Each row was made from one walk, in order. Every step used is in the known rows, and no mark comes twice. Write each row's walk.
Known rows:
melem-radi-natik: [  6.4  36.6   9.5 -23.8  -6.5 -16.9  43.3 -32.6 -15.5  22.7   5.0  28.4
  27.6   2.5  -7.9 -50.5  -2.8  35.0  41.5  -0.9  13.8  -9.9 -19.4  23.5]
befe-fulefe-radi: [-22.9  -7.0  -2.9  14.1  25.0 -50.9  27.0  33.6  42.3  40.1  13.2 -48.0
 -26.4 -14.3  16.6  13.2  31.5   7.5 -33.9  10.9  15.8  14.0   1.0   2.3]
bonut-radi: [-34.1 -15.3   1.0  20.0  24.9  37.4  18.8  37.0  13.3  19.9  16.8 -19.7
   8.3  -3.5  -5.2  -5.4  -2.4  41.6  18.3  20.2  -3.5  -8.8  52.4 -23.9]
zezir-befe-natik: [-26.3 -23.5   4.4  14.1 -23.3  -8.4  -7.4  -7.0 -25.7 -11.4 -16.9 -12.6
  36.3  -4.4  29.3  -1.0 -11.8 -13.3   0.7 -21.3   7.3  20.8 -10.0  55.6]
natik-radi-narib-befe: [  4.4  -5.8   1.2  -2.3  17.8  30.1 -65.7  21.8  23.6 -20.0   3.0  31.3
 -40.4   3.0 -12.6  -0.3 -14.0 -20.7 -16.0  37.4 -12.0   3.7 -13.8 -31.1]
narib-radi: [ 40.3  31.4  30.6   2.0   9.6 -29.2  19.8 -17.4   3.1   5.1   4.5 -34.5
  -9.2  -5.2  30.3  10.9 -28.5  34.9  43.5  14.3   8.1  40.1  26.5   9.2]
befe-natik-radi: [-12.1  29.1   7.8 -32.8  28.0   4.8  12.0  19.1 -13.6 -35.9  -0.7   7.9
 -11.0   4.2  65.8  20.8  12.4  35.9 -33.9   3.3  -9.3  33.3 -33.0  16.1]
narib-befe-fulefe-radi-bonut: [-59.6 -30.7 -24.9  18.7  25.7 -30.8  -7.7  37.5  16.8  28.9  13.5 -70.5
   6.5 -20.3   4.5  38.4   9.4   3.5 -68.9  11.2 -25.6  -5.1  -0.1 -12.8]
bonut-radi-narib-befe: [-11.8 -29.9   3.6  25.0  16.1  52.0 -68.2  38.2  28.3   2.5  -4.0  12.1
 -28.6   1.9 -34.6 -16.4 -32.3 -24.0   6.9  47.6 -12.6 -11.9  14.3 -37.3]
narib-radi-fulefe: [ 70.3   2.5   4.5  13.8 -24.1 -23.6  23.1 -49.8  12.4  31.3  20.5 -17.3
 -11.7  -3.0  -7.8  -4.4 -46.5  -9.4  64.6  12.8   3.3  18.1  12.8  -1.7]
zezir-befe: [-13.4 -29.4 -20.5  10.4 -29.1 -25.9   8.0 -39.1   0.1  -1.4  25.2   8.1
  43.3  -9.3 -18.9  16.9  11.2   7.2   8.2 -35.8  17.2   3.0  39.7  24.7]
melem-radi-narib: [ 36.2   7.5   1.0 -21.5  23.1 -14.8 -23.1 -27.3  11.6 -25.5 -12.2   8.6
  10.3  -6.4 -11.0  -3.1 -12.8  19.8  23.2  14.5  -3.9 -19.1 -51.2 -29.3]
melem-radi-fulefe: [ 61.1  -0.7 -19.3 -18.1  -2.8 -27.5  18.0 -52.1  19.2  39.7  33.3   3.9
   8.6   3.6 -26.5 -16.0 -11.4 -16.9  67.6  -6.2   1.9 -16.5 -28.8 -11.2]
befe-melem: [  9.8  11.4   5.6  23.6   5.8  -2.7 -27.1   2.9 -18.5  -1.3  18.0  -5.0
   6.0  34.0  -2.3 -22.9  49.5   2.1 -13.2 -35.5  23.9  11.6  30.6  58.1]
fulefe-radi: [-23.6  -2.9 -16.3   6.0  33.1 -46.5  13.5  39.0  36.5  12.5  16.7 -36.7
 -47.7 -15.2  14.2  -5.5   0.8  30.0 -18.5 -22.1  17.2  18.0  -6.8  11.0]
bonut-radi-fulefe-befe-natik: [ -2.7 -21.5  27.7  10.6 -32.9  24.0  -1.5  18.5 -18.6   2.9 -34.4  11.9
   5.8  -1.8   9.7   3.3 -31.3 -40.5  14.7   6.2 -20.4  -0.1  -8.7  10.7]
natik-radi-fulefe-befe-zezir: [  6.8  31.1  -1.4 -15.8 -29.0  20.7  72.2  -7.1 -16.3 -24.4 -19.2  14.9
 -25.9  -7.4   5.5  10.5  20.2  -5.8  13.1 -33.0  24.7  -0.9  45.4 -32.8]
fulefe-befe-melem-radi-natik: [ 17.0  37.6  24.7 -19.7 -17.9  -2.1  24.9 -33.2 -27.2  12.6 -12.1  49.4
  34.9  24.9 -22.7 -47.6   9.2  21.6  27.2 -14.5  11.2 -22.4  -6.8  44.1]
natik-radi-narib-befe-zezir: [-15.0  27.1  -9.2  -1.9  11.9  41.1  12.5  22.6  -2.9 -35.8 -18.7  -6.3
 -48.5  -3.4  13.2 -15.9   9.0   0.7  -4.6  -3.2  32.0   9.8  24.3 -31.2]
befe-zezir: [-24.1  35.1 -13.0   1.9   0.0   3.7  62.8  12.0 -20.9 -14.0   2.0 -35.8
 -23.9 -12.2  29.3 -19.7  34.0  22.4  18.2 -35.2  49.1  22.9  46.4 -10.6]
bonut-radi-narib: [ -5.1 -21.0   4.7  22.8  13.7  36.8 -20.0  15.0  10.3 -25.3 -17.6  -4.2
   1.6 -14.5 -18.8  -3.7 -30.5  33.4   4.7  35.4 -11.6 -18.4   7.4 -44.4]
fulefe-befe-melem-radi: [ 42.9  28.2  17.5 -36.8  25.2 -15.8 -10.3 -21.2   2.3   4.1  -2.8  28.6
  30.0  39.0 -14.1   2.0  38.0   0.6  22.3 -30.4   3.3 -29.1 -13.7  25.7]
befe-natik-radi-narib: [ 10.6  10.1   8.8 -14.4  16.0  14.7 -23.8   2.4  -8.4 -63.2 -30.4  16.1
 -10.8  -8.0  31.0  13.1 -20.1  29.6 -31.8  22.9 -15.3  10.7 -52.6 -14.0]

Which walk is each row?
[ 34.5  -2.7 -10.2  -7.4  -8.4  12.2  -2.8 -14.9   8.7   8.4  16.4  17.4
 -23.7   7.0   8.2  -2.3 -23.6 -25.7  10.1  13.1 -10.8  12.3 -28.3   0.3]
narib-befe-natik-radi-fulefe
[-15.2  13.4   1.2 -28.4  13.8   3.6  12.8  -2.9 -12.6 -40.7  -5.1  15.9
  13.6   5.8  53.6  32.3   7.5  34.6 -38.6 -10.0  -7.6  24.1 -21.5  28.2]
zezir-befe-natik-radi
[ 33.0  -9.0 -15.3  -7.7 -22.9   0.2  17.7 -38.4   1.3  -1.4  13.6  17.0
   3.5   3.1   7.2   8.6 -21.5  -9.6   8.5  -4.2  -6.5   5.8 -21.4  11.5]
zezir-befe-natik-radi-fulefe
[-43.0   1.5 -26.3 -19.6  27.1 -11.0   5.3   8.2 -15.5 -24.3  24.3 -29.7
  25.3 -14.7  29.0  52.2  14.5  51.6 -64.1  -6.4 -32.8   4.0  -4.2 -19.2]
natik-radi-bonut
[  2.2 -21.3   0.0  17.0   3.3  22.1 -73.0  21.0  21.6  -1.5   4.0  18.1
 -34.7  -2.0 -27.3 -16.7 -19.5 -40.9   5.0  33.8  -4.2   4.0  -4.6 -25.6]
radi-narib-befe
[  1.5 -16.6   0.9  19.5  14.5 -24.6 -12.8  12.2  28.3  -9.1 -19.8 -22.6
 -22.3 -21.5  -2.9   8.4  -4.0  10.1 -31.9  29.8   1.0  -1.2 -28.9 -24.4]
befe-fulefe-radi-narib
[-25.9 -13.2  14.3  15.2   4.3  15.5 -47.1  42.5 -10.9   5.9 -11.0 -13.3
 -18.8   4.1  32.4 -24.2 -17.5 -45.3   3.9  15.4  -1.1  30.2 -25.4  32.2]
narib-befe-natik
[ -0.8 -21.1  14.8  25.5  -7.2   2.2 -30.5  10.3  21.9  41.7   8.9  -7.8
   3.0  -5.0 -12.1  13.0  39.2 -56.8 -14.7  68.8  -1.4   6.8  12.2 -30.0]
radi-narib-befe-fulefe
[ 32.9 -17.4   8.9  -3.3 -55.8  -8.0   9.9 -19.5   1.9  13.6   5.1  50.2
  -5.5  -9.5 -38.7  20.8  -1.4 -48.6  28.7 -10.7 -14.9 -12.5  25.4 -27.7]
radi-fulefe-befe
[ 18.6  -8.6   1.1  -5.9  22.5  14.9 -70.9   8.4  28.6   1.0   0.2  21.9
 -22.7   5.8 -29.1 -16.3 -19.9 -34.9  20.3  32.9  -7.4 -12.3 -28.1 -29.2]
melem-radi-narib-befe
[-29.4  12.6   9.4  14.2 -17.4 -26.9  51.4   6.9   1.9  40.0  -1.4  -4.1
  -7.7 -11.0  -0.8 -38.9   5.8  24.7 -12.2  13.5  20.3   7.6   3.4  27.6]
befe-fulefe-radi-natik
[-60.5 -37.1 -29.7  17.7  11.8 -44.3  11.3  14.0   9.9  18.5  10.8 -69.5
  33.7 -24.0   3.9  50.7  10.7  17.8 -71.3  -7.5 -20.6  -8.9   7.9  -2.5]
zezir-befe-fulefe-radi-bonut
[ 35.8  -0.5  10.2 -21.8 -42.2   0.0  17.5 -19.5   3.8  -3.0   4.5  64.3
 -10.6  -3.2 -25.9  37.1   3.7 -29.1   8.4  -6.0 -22.1 -11.3  14.3 -31.9]
natik-radi-fulefe-befe
[-17.6  16.7  -9.2  10.7   3.9  35.8   8.0  23.5  -4.8 -23.0 -18.9 -15.6
 -43.7  -7.5   4.8 -28.0   4.9 -13.9  11.0  -4.3  37.9   8.1  31.1 -28.0]
radi-narib-befe-zezir
[-57.5 -21.3 -33.2   9.9  30.1 -38.8   1.3  32.0   5.4   2.9  15.7 -68.5
   1.4 -24.5  11.1  29.4  -6.2  36.7 -58.0 -21.2 -18.2  -1.0  -7.2  -4.7]
fulefe-radi-bonut
[ 12.8  29.0  11.4 -12.4 -16.2  -8.1  26.0 -50.3 -24.2  13.8  -5.4  36.4
  50.2  25.2 -22.3 -49.8   5.1  30.0  27.0 -22.1  20.9 -21.4  -3.2  59.9]
zezir-befe-melem-radi-natik
[ 37.8  32.4   5.1 -29.3  41.9 -22.8  -9.5 -22.5   2.1   9.0  13.4   4.1
  29.3  39.2  -1.8 -15.6  38.2  18.1  25.5 -27.7  14.6 -18.1 -21.5  36.5]
befe-melem-radi
[-27.6  22.7 -12.3   7.4   3.5  25.7  23.5  27.4  -5.4  -2.3   2.0 -23.1
 -43.0  -1.8  12.9 -28.8  21.7 -13.2  18.1 -17.0  44.0  18.3  48.7 -14.8]
narib-befe-zezir
[-17.1  30.4   4.0  -7.7 -23.9  11.8  62.2  12.8 -23.2 -23.8 -21.7   1.2
 -20.6 -13.1  12.0   3.6  34.6  -2.6  12.1 -38.8  33.2   6.7  56.8 -24.4]
fulefe-befe-zezir
[-18.7  -2.9 -19.1 -10.7  36.9 -10.9 -35.7  -3.0 -10.0   6.5  13.1 -34.5
  47.1  18.7  -7.2  21.4  13.4  10.2 -27.6 -15.4 -24.5 -26.9 -17.7  10.9]
narib-befe-melem-radi-bonut
[-13.9 -18.8  18.2  18.1   1.9  23.4 -63.3  35.6 -11.1 -13.0 -31.3  -7.2
 -19.8  -0.5  24.3 -23.2 -33.8 -45.9  -1.6  26.4  -7.2  19.6 -41.7  19.5]
radi-narib-befe-natik
[ 67.2  -5.8 -18.4  -4.5 -12.5 -19.3   2.7 -69.0  11.2  32.2  23.5  12.8
  31.4  25.4 -40.3 -15.7  -2.7 -22.1  50.5 -26.5   9.1 -29.4 -12.4  24.7]
zezir-befe-melem-radi-fulefe
[-28.6  16.1   1.8   8.8 -12.3 -22.4  42.6  11.0  -2.3  17.9   0.4   3.8
 -20.2 -11.8  -2.7 -51.5 -16.0  40.4  -2.5  -9.8  20.7   9.1  -1.1  32.3]
fulefe-radi-natik
[-20.6 -20.6  14.3  19.2  11.5  14.9 -60.5  47.0   1.8 -11.4 -36.5 -15.9
 -33.8  -1.3  25.8 -22.5 -41.8 -38.6 -13.7  22.0  -4.5  19.7 -50.7  23.5]
fulefe-radi-narib-befe-natik
[ 10.0 -14.1  15.4   8.3   6.8  -3.1 -28.1  -0.2  27.9  43.1   5.9  -4.2
  13.0   2.4 -12.9  13.6  37.3 -52.9  -2.9  67.6  -4.0  -3.8  -3.6 -31.7]
melem-radi-narib-befe-fulefe
[-49.3  -0.3 -17.6 -16.2  25.3  -2.9   0.5  17.7 -29.0 -30.5   4.1 -37.2
  28.0 -12.6  48.0  49.2   0.6  41.4 -68.6  -3.3 -37.4  11.0 -25.4  -0.1]
befe-natik-radi-bonut
[-17.8  -9.0 -24.2 -11.7  24.3 -22.2 -16.5 -26.3 -16.6  -2.9   9.9 -35.0
  73.3  13.5  -7.5  31.7  15.1  27.2 -28.9 -34.1 -19.6 -32.0  -9.5  22.2]
zezir-befe-melem-radi-bonut
[ 50.0  -5.1   9.7 -25.8 -37.6 -13.9  13.5 -33.0  10.4  18.5   0.4  52.8
   7.1  -0.5 -39.6  22.4  -1.9 -41.9  44.1  -9.8 -16.8 -26.5   0.7 -31.1]
melem-radi-fulefe-befe
[ 20.7 -24.7  12.6   4.2 -43.9  21.8  15.1  -3.6   8.8  19.1  -1.9  44.9
   1.1  -6.5 -46.4  21.1 -14.1 -34.5  30.9   3.9 -23.8 -26.2  43.2 -41.0]
bonut-radi-fulefe-befe
[  7.4  -0.9   4.8 -11.7   5.0  12.3 -23.6 -13.5  -7.7 -66.7 -33.2  22.3
   5.6  -7.6  22.8  21.8 -22.9  27.9 -34.6  15.1 -13.7   3.8 -44.5  -5.6]
zezir-befe-natik-radi-narib
[ 20.1 -28.6 -15.4  26.1 -12.7  23.7  21.3 -11.1  19.8  41.4  29.3  -8.5
   0.1  -2.9 -33.8 -15.8 -28.0  -4.0  48.3  14.7  -4.9 -14.8  30.9 -24.8]
bonut-radi-fulefe
[ -3.4 -11.4  18.6   2.5  14.6  18.3 -60.9  26.2  -3.7 -10.4 -33.4  -3.3
 -10.8   7.1  22.8 -22.4 -34.8 -40.9   8.0  26.3  -8.5  10.4 -58.0  18.8]
melem-radi-narib-befe-natik
[  5.5  20.8  -3.1  -2.6 -39.3  13.3  65.9  -6.4 -18.7 -11.0 -17.5   6.8
 -23.5 -11.7  -4.7  -1.1  17.4 -19.1  26.9 -36.1  29.8  -1.8  51.5 -29.1]
radi-fulefe-befe-zezir
[ 42.3   5.2 -21.0 -13.1  -9.6  -8.3  24.9 -33.1  11.7  10.5  38.2  18.0
 -17.1  -1.3  -2.9   5.3  -2.8   1.4  15.4   0.7  -3.3   7.7  -7.6 -15.3]
natik-radi-fulefe
[ 39.6   7.7  15.5   5.1 -26.1  12.4 -19.2 -14.7 -15.0 -10.0  -2.0  46.4
   3.1  38.4 -26.2   8.2  35.9 -24.6 -18.6 -33.2  -1.6 -11.8  30.1  34.7]
natik-radi-fulefe-befe-melem
[-37.2   7.3  14.3  19.5 -18.5  34.5  44.6   9.9 -17.3  24.5   1.1  13.8
  18.6  -4.7 -16.1 -52.6 -18.6  48.5  23.5  19.9   6.2  -8.4  38.8   9.0]
bonut-radi-natik
[ 16.2   6.5  24.1  13.8 -19.4   5.6 -28.6   3.7 -21.4 -10.2  -4.1  32.5
   7.7  34.8 -19.4   2.3  47.7 -20.7 -18.5 -38.1   6.4  -5.1  41.6  41.4]
fulefe-befe-melem
[-52.4  -9.2 -21.7 -13.9  14.5  -3.8  -0.5   1.9 -28.6 -34.6   1.4 -31.2
  45.1 -10.2  39.3  55.1  -3.5  39.5 -71.0 -12.6 -37.1   2.6 -17.3   8.2]
zezir-befe-natik-radi-bonut
